Each row was made from one walk, in order. Every step used is in the known rows, and no mark comes twice. Write each row's walk.
Known rows
vaki/limi/gepa: [-23 -23  29   8   6  14  11  -9  -1  -6  26  12  -6  18  -7  -5  15  -4
 -13  -9  11   8   4   1  -6 -15   4   6   1   5   0  -5  -1   7   5]
sagitor/fira/gema: [  1  11   1  -5  25  -3   3  12 -15   6  12  -4  -5  12 -13  -2 -21  -5
  -9  -7   3  -1   2  -3   0   2   1   1  -1  -1  -1   4  -6  -8  14]
gepa/limi/vaki: [ 35 -34  19  -5  29   9   8  -5  11 -22   1   6 -36  14   4   7   3   0
   2  -5  -5  11  -8  -3 -12 -18  -4  12   0   6  -4  -5  -4  -4   6]
gepa/limi/malib: [ 37 -24  10  -7 -11   0  -4  -3 -10  -9 -24   2 -28   5  13   1  -7 -12
  11   1  -4   5  -5   2   4 -12  -6  19   5   1  -6  -3   0  -3  -9]
fira/sagitor: [ 10 -18  -8   9 -25 -13   2   0  -1 -11   4   1 -10 -15   9  -8   6 -20
   0   3   3  14   3  -1   8   6  -3   7  -2  -5 -14   1   5   7 -13]
kedi/fira/gema/malib/limi: [-23  45  -6  -6  -7  -2 -15   2  11  17   9   0  12  20  -4  -1 -10   6
  -5   5   3  -9  12   6   6  -1   2 -11   4   3   6   6  14  -7  10]
naso/gema: [ 16 -21   9  -5 -15  -6  -6   1  -7 -20  17   2 -15   7   9   5  19  -4
   2  -3   0  13  11  -3  -5   2   3   2   5  16   7   0  -3   3   7]
malib/limi/vaki/batu: [ 32  -4   1  -8  21   0  24 -11   9  -6  17  11 -10  21  -8  -3  29  10
   4  13  -2  11  -3   1  -7  14   2 -13 -12   5   1  -9   3   6  -3]
batu/vaki/limi/malib/gema: [ 10   3  37   2  14  -5  10   6 -20  10  -7  14  20 -13 -18   6   1  10
  16  18   9  -3  -6  12   0 -13  -1  12  10   2   0 -15  -4   7  -1]
kedi/fira/sagitor/gema/malib/limi: [  1  27 -32  14 -13 -19   1   2  20   9  -5  -2  11 -11   5  -3 -13   1
   5  11   5 -13  11  10  17  10   0 -11  -3 -17 -19   8  19  -5  -6]
malib/gema/sagitor/dogi/kedi: [-28 -12 -16   9 -12   4   2  -4 -11   9 -24  -5  23 -35  -7 -12 -10   7
   9  -2  -3  -1 -21  -8  -3   3  -2   8 -18   8   6  -5 -16   8   5]
sagitor/dogi/kedi/fira/gema: [-56   2 -11  -5  20  20 -17  -7  -8  31 -14  -8   5  10  -3  -3 -21   4
   8   0  -4 -10 -17 -20 -12  -1   2  -1   2   7  22   1   0  -4  -8]
batu/vaki/limi: [ -4 -16  45   1   9   5  12   3  -8  -3  20   9   2  -5  -9   0   7   1
  -5  10  10   4  -2   4 -11  -5   2   3  13   7  13 -12  -1   5  -8]
malib/gema/fira/kedi/dogi: [  7  13   4   1  21   6  20   2   3  21 -11   2  12  -8  -5  21  14   2
   3 -18   4   8   1   3   7  -5   0 -11  -8 -24   1   6   1  -1  -3]
naso/gema/malib: [ 16   0   4  -8 -26 -10 -20  -2   4 -29  19  -2  -9  11  19   3  11   0
  -3  -4  -8   1  18   8  -3  -1   4   3   4  25   2   2  -1   2   9]
gepa/limi: [ 23 -34  16   0  -1   4   6  -5   1 -12  -4   0 -30   2   8  -1  -6  -8
   0  -8  -1  11  -7   1  -3 -10  -3  12  -2   4  -2  -1   0  -2  -2]
dogi/kedi/fira/gema/malib/limi: [-45  38 -20 -10   3   6 -13   1   9  24   7 -10  19  19  -2  -1  -5  13
  -6   7  -9 -19   2  -3   9   2   0 -12   5  -3   7   3   9  -6  11]
vaki/limi/malib/gema/fira/sagitor: [ 10  12   5   7 -32  -9   8   6 -16  11 -23   1  27 -21 -14  -3   3   0
  -1  11   6  -8  -1   2  11  -3   0  16   1 -37 -14   1  -2  12  -7]
naso/gema/fira: [ 22 -15  15  -8 -20  -3   0   5  -4 -19  10  -7 -11  10   6   8  19   5
 -11  -9  -6   4   8  -4  -5  11   2  -4   3  -4  16   4 -11   1   6]
dogi/kedi/fira/sagitor: [-30 -18 -26  10 -17   2  -5  -1   3   8  -4  -9   3 -17  18   3  11  -9
   9   9  -6  -4  -9 -16   6   7  -2  -6  11 -13  -9   4   9   2 -17]
vaki/limi: [-11 -11  25   3  -8   3   8  -4  -8  -1  20   6  -2  -3  -7  -6   8  -9
 -13   6  12   9   3  -2 -10 -10   6  12   5   1   6  -5   4  10  -5]
naso/gema/malib/limi/vaki: [ 27   9  -3 -16  -4  -7 -10  -1  18 -29  26   4  -1  29   6   6  32  19
   0   7 -12  -1  22   2  -4   0   2  -7   2  17   7  -4  -2   0  30]
dogi/kedi/fira/gema/malib: [-46  27 -11  -6  13   8 -22  -1   6  14   6 -12   6  11   7   3 -16   3
  -6   0  -9 -18  -4  -1  -2  -9   1  -2  11   8   0   5   6  -5  -1]
dogi/kedi/fira/sagitor/gema/malib: [-23   8 -37  13   5  -9  -7  -1  15   5  -8 -14   5 -19  15   2 -17  -3
   4   6  -6 -21  -5   2  10   3  -1  -3   5 -13 -25   7  12  -3 -17]
limi/vaki: [ 21 -15  13  -2  31  -2   8  -3   9 -17  19   8 -25   7   0   6  14  -3
   0   2  -1  15   0  -1 -13  -8  -1   7  -1   9   1  -8  -1   3   6]
gepa/limi/vaki/batu: [ 45 -32  16  -8  32  15  15 -15   6 -21  -1   7 -36  22   5   2   5   2
   7  -3  -7   8 -17   2 -17  -7   0   1  -5  12 -11  -4  -1   0 -13]
malib/limi/gepa: [ -3 -17   6   5   1   3  20  -5   8  -3  22  11  -7  25  -4  -6  24   5
  -4  -7   3  13   9   3  11   5  -3  -8 -13   2   3  -5  -1   2  20]
kedi/fira: [ -8  -9   9   7  -2  -1  -3  -3   5   4   8   2 -13  -4  10   9   4  -7
   7   4   7   8  -1  -4  -8  -1   3  -4   9   5   6   2  10  -1  -8]
malib/limi: [  9  -5   3  -1 -11 -10  16  -1   1   3  16   5  -4   2  -6  -6  18   0
  -3   8   4  15   7  -1   7  10  -2  -3  -8  -2  10  -6   4   3  11]
gema/fira: [ 16  -9  20  -1  -5  -3  13   2   2  -6   8  -7 -14  -2  -1   0   7  -2
 -17  -7  -2   7  -1   2  -2   9  -1   2  -4 -13  12   0  -5   3  -3]
batu/vaki/limi/gepa: [-17 -28  48   8  24  18  15  -2  -2  -8  27  15  -2  17  -9   0  12   6
  -4  -5   8   3   0   8  -7 -10   1  -2   8  12   6 -11  -6   3   2]
batu/vaki/limi/malib: [  9  -6  37  -5  -2   2   1   4 -18   0   1  11   5  -4  -5   2   6  -2
   7  18   6  -3  -1   5  -5  -8   0  11  20   4   7 -14  -1   4 -15]
kedi/fira/gema: [-25  14  10   1  14   2 -10   2  -3  16   4   2  -9   9  -4   5 -16  -9
   0  -1   9   4  -1  -4  -5  -7   3  -3  10   4   3   6   9  -5  -5]
sagitor/gema/fira/kedi: [ 27   8   3  -1  47   1  16   5   2   6  -7  -2  -4   5  -7   3  -4  -4
 -23 -17   5   7   0  10  14  -1  -5  -3  -4 -22 -15   3  -2  -5 -11]
limi/malib: [ 23  -6   5  -4 -12 -12  -3  -1 -11  -4  -6   5 -16  -2   9   0   5 -14
   9   9   1   9   3   4   4  -3  -3  14   5   5  -2  -6   3   4  -9]
sagitor/fira/gema/malib: [  0  32  -4  -8  16  -6 -13   9  -4  -4  16  -8   1  16  -5  -3 -28  -1
 -16  -7  -4 -14  10  10   0  -3   2   3   0   6  -6   6  -3  -9  16]

Which walk is each row?
[-45 -15 -20   6 -27  17 -15  -6  -3  11 -24 -10  13 -27  10  -5  -8  -2
  10   3  -4  -7 -18 -20 -13   8   2  -4   4   9  18   1  -4   0 -15] : gema/sagitor/dogi/kedi/fira
[ 11  16  -1  -5 -23 -13   2  -3  12  -7  18   0   3   7   5  -8  11   5
 -10   6  -4   3  14  12   8   6  -1  -1  -8   6   5  -4   6   3  12] : gema/malib/limi
[ 15  10  -4 -12 -37 -12 -12   0   8 -19  22  -1   5  18  11  -1  24  10
  -3   4  -8   0  24   6   6   8   3  -7   0  14   9   0   2   2  21] : naso/gema/malib/limi
[  1  -4 -19  20   8 -14   6   3   6   8 -10   0  -9 -22   3   3 -16 -14
  10   5  12   0  -2   0   5   5   0  -4   3 -16 -22   8  14  -4 -21] : kedi/fira/sagitor/gema
[ 13  42 -12 -17  37  -3  -2  11  10  -4  21  -1   8  33 -19   0  -9  18
 -11   3  -8 -15  14   4   1  -2   1  -7  -5  -2   0   0  -4 -10  36] : sagitor/fira/gema/malib/limi/vaki
[-23 -28 -19  -6 -40  12 -19  -2 -15 -14 -15  -9  10 -15  11 -10   7   1
   7  -4  -9  -2  -7 -19  -9  11   2   1   0  19  18  -1 -17   4  -1] : naso/gema/sagitor/dogi/kedi
[-47   6  -6  -2  23  12  -8   1  -5  22   3  -8  -1   8  -3   5  -9  -1
  -1   1  -2  -6 -11 -13  -2  -5   0  -4  11  -1   4   3   4  -4  -4] : dogi/kedi/fira/gema
[ 20  11   8  -1  29   2  12   4   0   8  -6   2  15   0 -10   6  10   8
 -16 -14   1  11  -1   8  15  -7  -5  -2  -8 -16 -11   1  -6   3   6] : malib/gema/fira/kedi
[ 19   1   9  -7  14   9   4   2   1   0   1  -2   0  11   2   2  15  -6
 -24 -13  -2  13   3   2  11  -1  -4  -4   3 -13  -3   2  -3   1  -8] : gema/fira/kedi
[ 37 -14   8   0   3  -6   3  -1 -12   0 -31   6 -12  -5   0   4 -12   1
  20   0  -2   3 -11   9   8 -19  -6  20  -4  -2 -14  -4  -3   0   6] : gepa/limi/malib/gema
[ -8 -12 -10  14 -26  -7  -7   0   4   0  -3   0  -5 -15  16   3   4 -16
  10   7   5   6   2  -7   3   6   0  -5  10  -7 -11   7  14   1 -18] : kedi/fira/sagitor
[  5  11  -5   7  24  -8  18  -5  20  -4  16   7  -5  24  -6  -7  -3  12
  -8 -12   2  -6  12  22  14   0  -2  -6 -19   0 -12  -1   1  -4  19] : sagitor/gema/malib/limi/gepa
[ 21  -6   4  -5  20  -4  17  -1  12  -7  20  10 -10  15 -10   2  26   9
   0  10  -1  15   5  -4  -2   2  -2  -4  -6  -1   8 -10   1   2  18] : malib/limi/vaki
[ 17 -11  -1   6 -30  -9   8   4   1  -9  -1  -7  -6 -12   6  -5   6 -12
 -13  -3  -2   5   2  -1   9  15  -3   2  -3 -25  -5   5  -2   5 -13] : gema/fira/sagitor
[-45   0 -15  -5 -10  14 -13  -1 -17  12 -20  -8  12 -12 -11 -19 -25  -7
  -5  -7  -2  -3 -17 -13  -4   3  -2   8  -7  10   9   0 -13   2  -6] : fira/gema/sagitor/dogi/kedi
[ -7 -15  -1   5 -35   1  -8  -4  -7  -7 -16   1   0 -25   3 -16 -13 -14
   1  -4   5  10  -7  -4 -10   7   1   9  -9  16  13  -2  -7   5 -12] : gema/sagitor/dogi
[ 32  17  -3 -12  12  -2  10 -14  19 -15  20   6  -3  25   1  -5  22  14
  -1  11 -10  -1   5  13  -6   9   3 -11 -11  13  -5  -7   5   6   1] : gema/malib/limi/vaki/batu
[ 28  22  -8  -2  41 -15  16   0  25  -9  15   6  -8  12 -11   1  -1  15
  -5   6  -2  -4  10  14   1  -3  -1   0 -12  -2  -7  -7   4  -3  16] : sagitor/gema/malib/limi/vaki
[ -1 -21  -5  -2 -49   3 -19  -1 -13 -21 -13   1   3 -14   7  -9   1  -7
   8  -6   1   8   2 -10 -13   9   4   2  -2  27  16   3 -12   3  -2] : naso/gema/sagitor/dogi
[ 14  11   1   1  39   5  26   3   5  18 -12  -2  -8  -4  -5  18  -1  -8
  -4 -21   8   2   2   2   6  -1   0 -12  -5 -30  -2   8   6  -9 -19] : sagitor/gema/fira/kedi/dogi
[-30 -17  -7   4   7   8   0  -4   3  11   6  -8  -5  -6  11   9  12   1
   4   6  -5  -2 -10 -14  -5   1   0  -6  11  -1   8  -1   5  -1  -7] : dogi/kedi/fira
[ 12 -21  -9  -4 -47   1 -14  -1  -8 -14 -16  -9   2   2  11  -6   6   2
   3  -5  -9  -1   5 -13  -5  20   2  -1  -6  -8  16   7 -11   4 -10] : naso/gema/fira/sagitor/dogi
[  4   9  30   8 -16  -3   4  12 -23   3 -20  14  33 -37 -19   0  -4   2
  13  14  13  -4  -6  12   2 -10  -2  11  12   4  -8 -11  -8   8  -3] : batu/vaki/limi/malib/gema/sagitor
[-12  44  -3 -10  26   3 -13   1  21   8  14   5   6  30  -8   7  -3  15
   0   9  -2  -9  11   2  -5  -8   3 -11   5   6   4   2  11  -8  18] : kedi/fira/gema/malib/limi/vaki
[  0  15 -23  17  -5 -17  -9   1  17  -1  -7  -4  -3 -19  14   1 -24 -10
   6   4   5 -12   5  12   6   0   1  -1   3  -7 -26  10  17  -4 -19] : kedi/fira/sagitor/gema/malib
[-41 -22 -23  -1 -40  19 -27  -2  -9  -2 -22 -10  15 -16  16   2   5   4
  16   1  -7 -10  -9 -25 -14  10   5 -10  12  17  21   5  -9  -2  -6] : naso/gema/sagitor/dogi/kedi/fira
[-14 -15 -21   7 -11   3   9  -4  -5  15 -27 -14  23 -20  -6  -9  -5  15
   3  -2 -13 -10 -19 -12   5  15  -4   5 -21 -25   8   0 -15   9  -2] : malib/gema/fira/sagitor/dogi/kedi
[ 16  12   1   5  22 -19   5  -2  11 -10   9  -2 -16  -7   2  -4 -22  -5
  -9  -5   3  -3   5  21   2  -5   0  10  -9   5 -13  -1   5  -1  -3] : sagitor/gema/malib
[ 28  22 -27   0   3  -4  -8  16 -23   3 -32   5  35 -24  -5   3  -5  -7
   7  -3   4  -1   2   4  23  -8  -6   1   5  -6 -34   3 -10  -4  10] : limi/malib/gema/sagitor/fira/kedi
[ 12  -2   2 -13  -7  13   0   4  -1  -2  -2  -3   0  13  13  24  32  -5
   1 -20  -2   6  15  -9   0   2   4 -18   9 -12  13  10   0  -5  -7] : naso/gema/fira/kedi/dogi
[-23  35   6  -2   5   0 -24   0   8   7   8  -2  -2  13   6   3 -22  -4
  -5  -2   2  -7   7   9  -4 -11   4   0   9  13  -3   8  12  -6  -3] : kedi/fira/gema/malib
[-42 -21 -11   0   3  17  -9 -12   0  17 -11  -9   0  -4  11   1  -2   6
  13   6  -7  -5 -17 -21 -15   3   2  -3   2   8  26  -3   0  -1 -13] : sagitor/dogi/kedi/fira
[-46  -6 -21  13 -12  11  -7  -4  -5  20 -31  -6  29 -37  -1  -1 -12  11
  19   2  -1  -9 -23 -14  -9   3   1  -3  -6   5  11   1  -7   2  -2] : malib/gema/sagitor/dogi/kedi/fira
[-11  30 -10  -6  20   4   0   6   6   1  24   0  11  43 -13  -7 -10  15
 -15 -13  -5 -16  17  10  14   2   0 -13 -11   0  -5   5  -6 -12  39] : sagitor/fira/gema/malib/limi/gepa
[ 10  -6  -8   7 -20  -6   4  13 -11 -15   3  -5   2 -27   0  -3  -8 -12
  -8  -5   4   1   1  -2   0  11   0  -2   2  -1  -5   4  -9  -4   7] : gema/sagitor/fira
[  3   8  17   2  -4  -8   6  -1 -19  12  -7  11  15 -12 -15   0   3  -1
   8  13  13   1  -1   5   1 -18   2  21   3  -5  -6  -8   1  12   3] : vaki/limi/malib/gema
[-17 -16 -16  11 -32   2 -16  -8   1   9 -19   0   0 -14  15  -5  -9 -10
  19   8   3   3  -5 -14  -8   8   3  -1   1   2   7   5   9   1 -24] : kedi/fira/sagitor/dogi
[ 22  -2  13   6  26 -11  26   5   3   2   0  -6 -17  -7 -13   2 -14   2
 -17 -10   5   0  -5   8   0   8  -1   3 -10 -22   1   1  -5  -2  -6] : sagitor/gema/fira
[ 17  40  -2 -18  28   2   3  -9  11  -3  18   7   1  38 -13  -9   3  13
  -8   6  -7  -5   5  13  -3   5   3  -9 -11  13  -8  -4   4   1   5] : fira/gema/malib/limi/vaki/batu
[ 39  -5 -14   4 -16  -5   0  14 -21  -7 -43  -2   8 -27  -4   4 -26   0
  18  -4  -1 -11 -10   3  10  -8  -6  11   0  -9 -22   5 -15  -8  16] : gepa/limi/malib/gema/sagitor/fira
[-30  20   2   7 -15   3 -15   9  -7  11  -8   1   5 -15  -5  -1 -20 -17
  -2  -5  13   3  -3  -3  -2  -4   2  -4  12   6  -5  10   5  -5  -9] : kedi/fira/gema/sagitor
